What can hang from each mark:
W: P
K: L M N R
F: J
M: K N R
J: F R
N: K M R
P: C R W
R: J K M
C: P
E: P

Each row was made from one small tree. The marks that hang from a mark follow it in brackets, in alphabetical order. Every link used is in the known rows. Write each row's tree.
Known rows:
R(J): [ 3.03 -1.10  2.68 -0.89 -1.25 -3.02  0.66 -3.64  3.90  1.33  1.95  2.20
  0.84  0.91 -0.59 -4.16  0.25 -1.67  3.22 -2.92  2.84  2.07  0.25  0.92
  0.79  0.93  0.91  1.01]
P(R(J M) W): [ 4.01 -1.40  2.88  1.22  0.05 -2.80 -0.10 -5.05  2.90  0.72  2.84  1.68
  1.17  3.52  0.24 -3.54 -0.40  1.10  1.86 -2.61  4.71  4.58  0.00 -2.53
  0.77  2.47  3.75  0.66]
C(P(R(J) W)): [ 1.54 -0.45  2.82 -0.36 -0.03 -3.84  1.13 -3.30  2.66  0.40  1.68  2.03
  1.94  2.85  1.51 -2.78 -1.13  1.58  2.65 -2.81  2.89 -0.78 -1.62 -2.64
  0.50  0.41  2.61  1.06]
M(K(L) N R(J(F))): [ 2.76  3.04  4.24  0.65 -2.12 -3.11  2.37 -2.19  3.62 -1.43  2.28  1.26
  2.38  2.05 -3.86 -3.74 -0.73 -2.35  2.74 -4.02  2.46  2.54 -2.70 -2.51
  0.16 -3.35  2.04  1.28]
N(K(L) R(J M)): [ 2.59  1.16  2.44 -0.69 -0.65 -3.39  0.69 -1.39  3.63  1.70  2.97  1.41
 -0.35  1.30  0.55 -4.02  0.80 -1.49  0.05 -3.31  3.48  1.83  2.04  0.73
 -0.53 -4.65  3.43  0.70]
C(P(R(J K(M(N))) W)): [ 1.21  1.23  2.87  0.22 -0.41 -3.94  0.91 -3.05  2.57  0.36  2.20  2.19
  2.74  2.50  1.74 -2.90 -0.96  1.28  2.40 -2.88  3.11  1.19 -1.09 -3.35
  0.24  0.01  3.22  1.20]
K(L N R(J(F) M)): [ 5.69  0.57  2.97 -0.52 -0.15 -1.95  1.28 -3.70  3.03 -1.71  2.32  2.24
  1.14  0.02 -0.74 -2.95 -0.96 -1.85  1.46 -3.66  4.46  6.02  2.05 -5.90
 -1.51 -0.06  0.57 -0.45]
W(P(C R(K(L N) M))): [ 1.90 -0.21  2.21 -1.03  1.05 -2.05  0.97 -2.19  2.64  0.70  3.37  1.78
  1.68  3.69  1.86 -2.73 -1.72 -0.10  1.57 -2.71  2.90  4.56 -1.72 -5.49
 -0.15  1.85  3.28  0.76]
J(F R(M(N(K)))): [ 1.13 -1.11  0.80  1.70  1.76 -1.76  0.44 -3.23  3.10  0.79  1.03  3.72
  0.76  0.86 -0.70 -3.26 -0.86 -1.73  1.39 -4.44  1.94 -0.39 -1.97 -2.76
 -0.64  0.65  1.04  0.34]
K(N(R)): [ 4.72  0.28  0.28 -0.81 -1.34 -2.77  2.23 -2.03  2.72 -0.61  1.22  1.44
  0.53  1.06  0.84 -2.26 -1.05 -1.26  0.66 -2.72  0.78  1.64 -0.41  0.10
 -0.10 -1.18  1.17  0.09]
N(K(L) M(R(J(F)))): [ 1.24  1.74  2.71  0.32 -1.34 -2.65  1.80 -1.06  3.95  0.80  2.58  1.47
  0.47  1.93  0.07 -3.32  0.75 -2.32 -0.30 -2.95  0.99 -1.14 -0.21 -0.57
 -0.30 -4.60  1.99  0.67]
R(J(F) K(N) M): [ 1.87  1.67  2.96  2.18 -0.29 -1.84 -0.63 -3.78  3.73  0.80  3.47  3.45
  1.85  1.32 -0.66 -4.44  0.20 -3.49  3.07 -3.74  5.38  8.42  1.47 -2.52
 -0.38  3.47  1.88  1.00]
R(J(F) K(L N(M))): [ 1.29  2.15  3.35  1.00 -1.66 -2.58  0.88 -2.20  3.23  0.26  3.64  2.92
  1.99  0.53 -0.20 -4.30  0.59 -3.13  2.40 -3.31  3.23  6.11  1.85 -1.44
 -0.76 -0.91  0.61  0.77]
J(F): [ 1.41 -1.02  1.04  0.46 -0.01 -1.85  1.38 -2.65  2.83  1.47  1.08  2.90
  0.91  1.06 -0.61 -2.97 -0.26 -1.53  2.02 -3.26  0.59 -1.74 -1.86 -1.14
  0.32  1.13 -0.11  0.03]
P(C R(J K(L N) M) W): [ 3.58  0.63  5.60  0.53  0.31 -2.36 -0.27 -5.12  2.19  0.29  4.63  1.10
  2.25  5.65  1.31 -3.22 -1.53  1.15  2.33 -2.52  5.52  5.99  2.01 -4.51
 -0.13 -0.78  4.85  0.77]
W(P(R(J M))): [ 2.10 -1.63  1.03 -0.64  0.51 -2.61  0.75 -2.47  3.42  1.04  2.56  2.41
  0.93  2.35  0.78 -3.59 -0.80 -0.45  1.93 -2.84  3.32  4.97 -2.47 -3.23
  0.53  4.19  2.73  0.96]
W(P(C R(J M(K(L) N)))): [ 1.39 -0.38  3.06 -1.48  0.40 -2.47  0.67 -2.62  3.08  0.67  3.44  1.70
  1.69  3.69  0.87 -3.31 -1.72 -0.04  2.28 -2.68  3.28  3.89 -2.16 -4.34
  0.24  0.77  3.87  1.10]
P(R): [ 4.20 -1.43  1.14 -0.64 -0.03 -2.77  1.49 -2.86  2.92  1.09  1.81  1.29
  0.98  0.51  0.46 -2.62 -0.97  0.04  1.19 -2.54  1.82 -0.27 -0.76 -1.48
  0.82  1.47  1.42  0.55]
W(P): [ 1.46 -1.36  0.46 -0.93 -0.08 -2.50  1.74 -1.68  3.12  1.07  1.37  2.31
  0.91  2.34  0.93 -3.13 -0.34 -0.57  1.83 -2.90  0.76  2.27 -3.59 -2.43
  0.51  2.50  1.30  0.61]
C(P(R(J K(L N) M) W)): [ 1.70  0.83  3.38  0.43  0.33 -3.50  0.72 -3.33  2.73 -0.21  2.64  2.16
  2.52  2.61  1.58 -2.87 -0.88  0.93  2.35 -3.05  4.36  2.68 -0.52 -5.09
 -0.19  0.92  3.05  1.04]
W(P(C R)): [ 1.76 -1.49  1.66 -1.79  0.67 -2.38  1.40 -2.17  2.57  1.31  2.41  1.67
  1.10  3.92  1.80 -2.64 -1.97  0.59  1.89 -2.48  1.43  1.15 -2.85 -3.04
  0.54  1.37  2.82  0.77]
E(P(R(J M))): [ 2.72 -1.76  1.17  0.52 -0.36 -2.41 -0.07 -3.36  3.00  1.32  1.22  1.92
  0.50  1.67  0.56 -3.11 -0.18 -1.16  1.90 -2.52  2.80 -2.09 -0.59 -1.83
  0.69  3.55  2.24  0.89]
F(J(R(K(L N) M))): [ 3.67 -0.77  1.64  0.53  1.13 -3.11  0.17 -3.30  4.00 -0.45  1.66  2.79
  0.65  0.52  1.54 -5.11 -0.70 -0.98  2.38 -3.64  2.14  4.38 -0.16 -2.88
 -0.23 -1.70  0.60  0.61]
R(J K M(N)): [ 2.51  1.62  3.13  1.20 -1.06 -2.73 -1.11 -4.30  4.19  1.46  3.42  2.61
  2.13  0.29 -0.97 -4.81  0.80 -2.69  3.23 -3.36  4.94  7.35  1.12 -1.16
  0.37  2.30  2.94  1.58]
F(J(R(M(N(K))))): [ 3.18 -1.33  1.26  0.24  0.82 -3.22 -0.05 -3.41  4.27  0.10  1.20  2.59
  0.26  0.96  1.51 -5.02 -0.79 -0.57  2.15 -3.45  1.20  1.84 -1.13 -1.03
  0.27 -2.54  1.17  0.70]
M(K(L) N R(J)): [ 3.69  2.98  4.32  0.09 -2.37 -3.44  2.41 -2.36  3.88 -1.57  2.25  0.70
  2.38  1.81 -3.57 -3.72 -0.59 -2.10  2.60 -3.76  2.59  2.88 -2.39 -2.34
  0.36 -3.52  2.35  1.47]
J(F R(M(K(L)))): [ 0.92 -0.70  1.55  2.03  2.34 -1.65  0.91 -2.98  2.97  0.51  1.08  3.67
  0.85  0.51 -1.17 -3.41 -0.76 -1.85  1.59 -4.69  2.82 -0.25 -1.83 -4.75
 -0.83  0.60  0.73  0.31]
J(F R(K(L))): [ 0.99 -0.39  1.53  1.71  1.59 -2.25  1.35 -2.18  2.43  1.07  1.43  3.75
  1.10  0.27 -0.68 -3.77 -0.35 -1.71  2.04 -4.76  1.96  0.58 -0.82 -2.97
 -0.97 -0.24 -0.28  0.45]

Write each row's tree:
[ 3.36  1.71  1.55 -0.03 -0.46 -2.49  1.75 -1.73  3.04  1.43  1.27  1.32
  0.69  1.16  1.74 -2.60 -0.15 -0.69 -0.54 -3.21  1.41  0.04  0.96 -2.19
 -0.41 -2.80  1.89  0.06]
N(K(M R))
[ 1.64  1.21  2.31 -0.12 -0.38 -3.07  0.65 -1.22  3.38  1.81  2.97  1.97
 -0.35  1.54  0.21 -4.07  0.68 -1.74  0.20 -3.55  3.35  1.40  1.73  0.62
 -0.72 -4.47  3.10  0.51]
N(K(L) R(J(F) M))
[ 2.72  1.63  1.71  1.41 -0.35 -2.19 -0.30 -3.64  3.61  1.36  2.50  2.14
  2.18 -0.03 -0.33 -3.51  0.55 -2.01  1.82 -3.21  2.96  4.45 -0.29 -2.93
  0.28  2.09  2.54  1.00]
R(K M(N))
[ 2.43  1.34  1.77  0.53 -0.25 -3.06  0.11 -2.28  3.05  1.83  2.92  2.75
  0.34  0.26 -0.57 -4.45  0.55 -2.04  1.68 -3.68  4.04  3.86  1.46  0.03
 -0.38 -1.19  2.82  0.78]
N(R(J(F) K(L) M))
[ 3.74  0.21  1.60 -1.30 -1.31 -2.22  2.46 -2.16  3.27 -1.57  2.06  1.35
  1.48 -0.15  0.96 -1.97 -0.04 -1.76 -0.07 -2.08  0.34  0.94  0.07 -3.80
 -0.73 -2.15 -0.03 -0.35]
K(L N(M))
[ 1.04 -0.03  0.95  2.58  1.74 -1.85  0.11 -3.29  2.85  1.05  1.48  4.07
  1.35  0.29 -0.93 -3.73 -0.62 -2.09  2.04 -4.72  2.64  1.96 -1.45 -3.18
 -0.70  1.63  1.13  0.65]
J(F R(K M(N)))
[ 3.62  0.17  2.28  2.47  0.45 -2.57  0.23 -4.15  2.28  1.13  2.86  1.49
  1.71  3.21  0.85 -3.16 -0.18  1.20  1.11 -2.85  4.00  4.77 -0.20 -3.82
  0.51  2.35  3.79  0.64]
P(R(K M) W)
[ 3.26 -0.63  2.59 -0.36 -0.86 -2.51 -0.74 -4.94  4.49  0.79  2.48  2.41
  1.41  0.43 -1.23 -4.07  0.24 -2.17  2.88 -2.84  4.01  4.05 -0.04 -1.08
  0.66  2.29  2.46  1.01]
R(J M(N))
[ 0.88 -0.37  1.06  2.23  1.49 -2.20  1.10 -2.39  2.43  1.47  1.12  3.90
  0.96  0.63 -0.49 -3.79 -0.60 -1.76  2.25 -4.78  1.80  0.58 -1.25 -1.73
 -0.60  0.66  0.05  0.66]
J(F R(K))
[ 2.74  2.21  3.78  0.56 -0.90 -2.83  2.05 -2.05  2.79  0.13  1.87  1.51
  1.48  0.23 -1.23 -3.73 -0.30 -1.25  2.03 -3.90  3.01  2.05  0.20 -3.41
 -0.42 -3.13  1.09  0.59]
M(K(L R(J(F))))
[ 5.33  0.71  2.02  0.00 -1.27 -2.37  1.65 -3.35  2.65 -0.94  1.42  2.28
  0.88  0.91 -0.21 -3.02 -1.60 -1.58  2.17 -3.62  2.85  4.80  0.99 -1.68
 -0.64  0.17  0.42  0.02]
K(N R(J(F)))
[ 3.19  0.69  4.13  1.04  0.42 -2.26 -0.37 -5.08  1.88  1.20  3.65  0.90
  2.36  5.28  1.46 -2.65 -1.66  1.87  1.81 -2.42  3.53  2.74  0.04 -3.74
  0.49 -0.64  5.32  0.78]
P(C R(K M(N)) W)
[ 4.73  1.18 -0.32 -1.09 -0.93 -2.48  2.30 -2.03  2.85 -0.93  1.21  1.79
  1.00  0.72  1.73 -1.72 -1.09 -1.45 -0.67 -2.38  1.04  2.01  0.17 -2.43
 -0.52 -1.23  1.75 -0.42]
K(M N(R))
[ 2.46  1.90  0.33 -0.49 -0.87 -3.25  1.83 -0.44  2.91  1.94  1.60  1.27
 -0.16  1.51  2.07 -2.79  0.12 -0.82 -1.31 -2.93  0.79 -1.16  0.73  1.25
 -0.26 -5.08  3.17  0.27]
N(K(M) R)
[ 2.61  1.10  2.58  0.44 -0.95 -2.75  1.31 -1.94  3.09  1.77  1.75  1.69
  0.35  1.69  0.53 -3.64 -0.09 -1.09  1.15 -3.71  2.11  1.03  1.01  0.34
 -0.19 -2.58  1.48  0.58]
N(K(R(J(F))))
[ 1.64 -0.51  2.27 -1.37  0.12 -3.73  1.21 -2.64  3.22  0.73  1.63  2.19
  1.76  0.79  1.27 -2.76 -1.33  0.26  2.70 -2.89  2.72 -1.88 -1.30 -2.23
  0.48  0.97  1.76  1.25]
C(P(R(J)))
[ 3.27  1.21  2.83  1.17 -0.73 -2.74  1.31 -2.81  3.56  0.88  2.04  2.42
  1.11  2.51 -2.34 -4.15 -0.28 -2.56  3.21 -4.13  3.26  3.32 -1.23 -0.51
  0.51  1.35  1.50  1.34]
M(R(J(F) K))
[ 0.53  2.61  1.03  1.04 -1.98 -3.43  1.12 -1.07  2.97  1.50  2.15  2.25
  0.04  0.19  0.39 -3.98  0.11 -2.01  0.48 -2.83  1.15 -0.46 -0.19  3.09
  0.16 -4.94  3.32  0.96]
N(M(K) R(J(F)))
[ 4.69  0.23  0.96 -0.60 -1.11 -2.69  1.21 -2.94  3.28 -0.53  1.89  1.85
  0.49  1.11  0.41 -2.88 -0.84 -1.84  1.17 -2.82  2.66  3.92  0.42 -0.25
 -0.14 -0.03  1.95  0.34]
K(N(R(J M)))
[ 5.25  1.36  1.59 -1.07 -1.34 -2.91  1.00 -3.81  3.19  0.10  1.31  2.10
  1.53 -0.52  0.10 -3.11 -0.87 -0.91  1.18 -3.04  2.55  3.12  1.08 -2.62
 -0.22 -0.97  2.01  0.10]
K(M(N) R(J))
[ 1.08  2.29  1.07  0.58 -1.69 -3.50  0.72 -1.11  2.84  1.90  2.92  2.63
  0.18 -0.50  0.68 -4.25  0.86 -2.15  0.50 -2.87  1.56  1.29  1.39  2.47
 -0.34 -4.34  2.73  0.79]
N(M R(J(F) K(L)))
[ 5.51  1.28  2.59 -2.06 -1.12 -2.99  1.55 -3.36  3.17 -0.69  1.91  1.81
  1.80 -1.23 -0.33 -3.05 -0.38 -0.81  0.74 -3.05  2.89  3.20  1.94 -5.11
 -0.96 -2.83  1.35 -0.31]
K(L M(N) R(J))
[ 3.25 -0.40  1.47 -0.02  0.49 -3.56  0.54 -2.90  3.83 -0.17  1.46  2.71
  0.97  0.17  1.57 -5.12 -0.59 -0.57  2.28 -3.48  1.00  2.87 -0.45 -1.97
 -0.05 -3.29  0.54  0.62]
F(J(R(K(L M(N)))))
[ 1.43 -0.45  2.96 -1.16  0.86 -2.41  0.35 -2.58  2.98  1.46  3.74  2.08
  1.52  3.63  1.36 -3.61 -1.29 -0.23  2.40 -2.82  3.84  4.99 -1.15 -4.29
  0.10  1.88  3.61  1.15]
W(P(C R(J K(L) M)))
[ 4.15  0.84  0.72 -1.50 -1.55 -2.81  2.57 -1.35  2.83 -1.33  2.04  1.23
  0.69 -0.29  1.20 -2.07 -0.24 -1.52 -0.78 -2.19  0.27  0.72  0.48 -1.88
 -0.90 -4.16  1.02 -0.36]
K(L N(M R))
[ 2.80  1.39  0.94  0.85 -1.06 -2.54  1.51 -2.30  3.56  0.94  1.54  1.74
  0.89  0.72  0.04 -2.95  0.23 -2.02  0.58 -2.72  0.45 -0.61 -1.57 -0.62
  0.56 -0.61  1.94  0.86]
N(M(R(K)))
[ 2.90  2.54  1.79  0.74 -1.55 -2.86  2.54 -1.35  2.76 -0.51  1.46  1.00
  1.34  1.26  0.11 -2.73 -0.85 -1.45  0.99 -3.17  1.35  1.79 -1.15 -1.10
  0.05 -2.74  1.85  0.71]
M(K(N(R)))
[ 2.21  2.12  2.71  0.58 -1.53 -2.83  1.94 -2.01  3.89 -0.04  2.04  1.34
  1.14  0.85 -0.95 -3.38  0.24 -2.28  0.89 -2.85  1.53 -0.12 -1.40 -1.66
  0.33 -2.91  2.17  1.03]
N(M(K(L) R(J)))
[ 1.02  0.06  1.26  1.56  1.77 -2.08  1.37 -2.16  2.47  0.94  1.40  3.93
  1.33  0.12 -0.24 -3.51 -0.38 -1.80  1.38 -4.60  2.10  0.81 -0.50 -4.20
 -1.18 -0.27 -0.01  0.21]
J(F R(K(L M)))
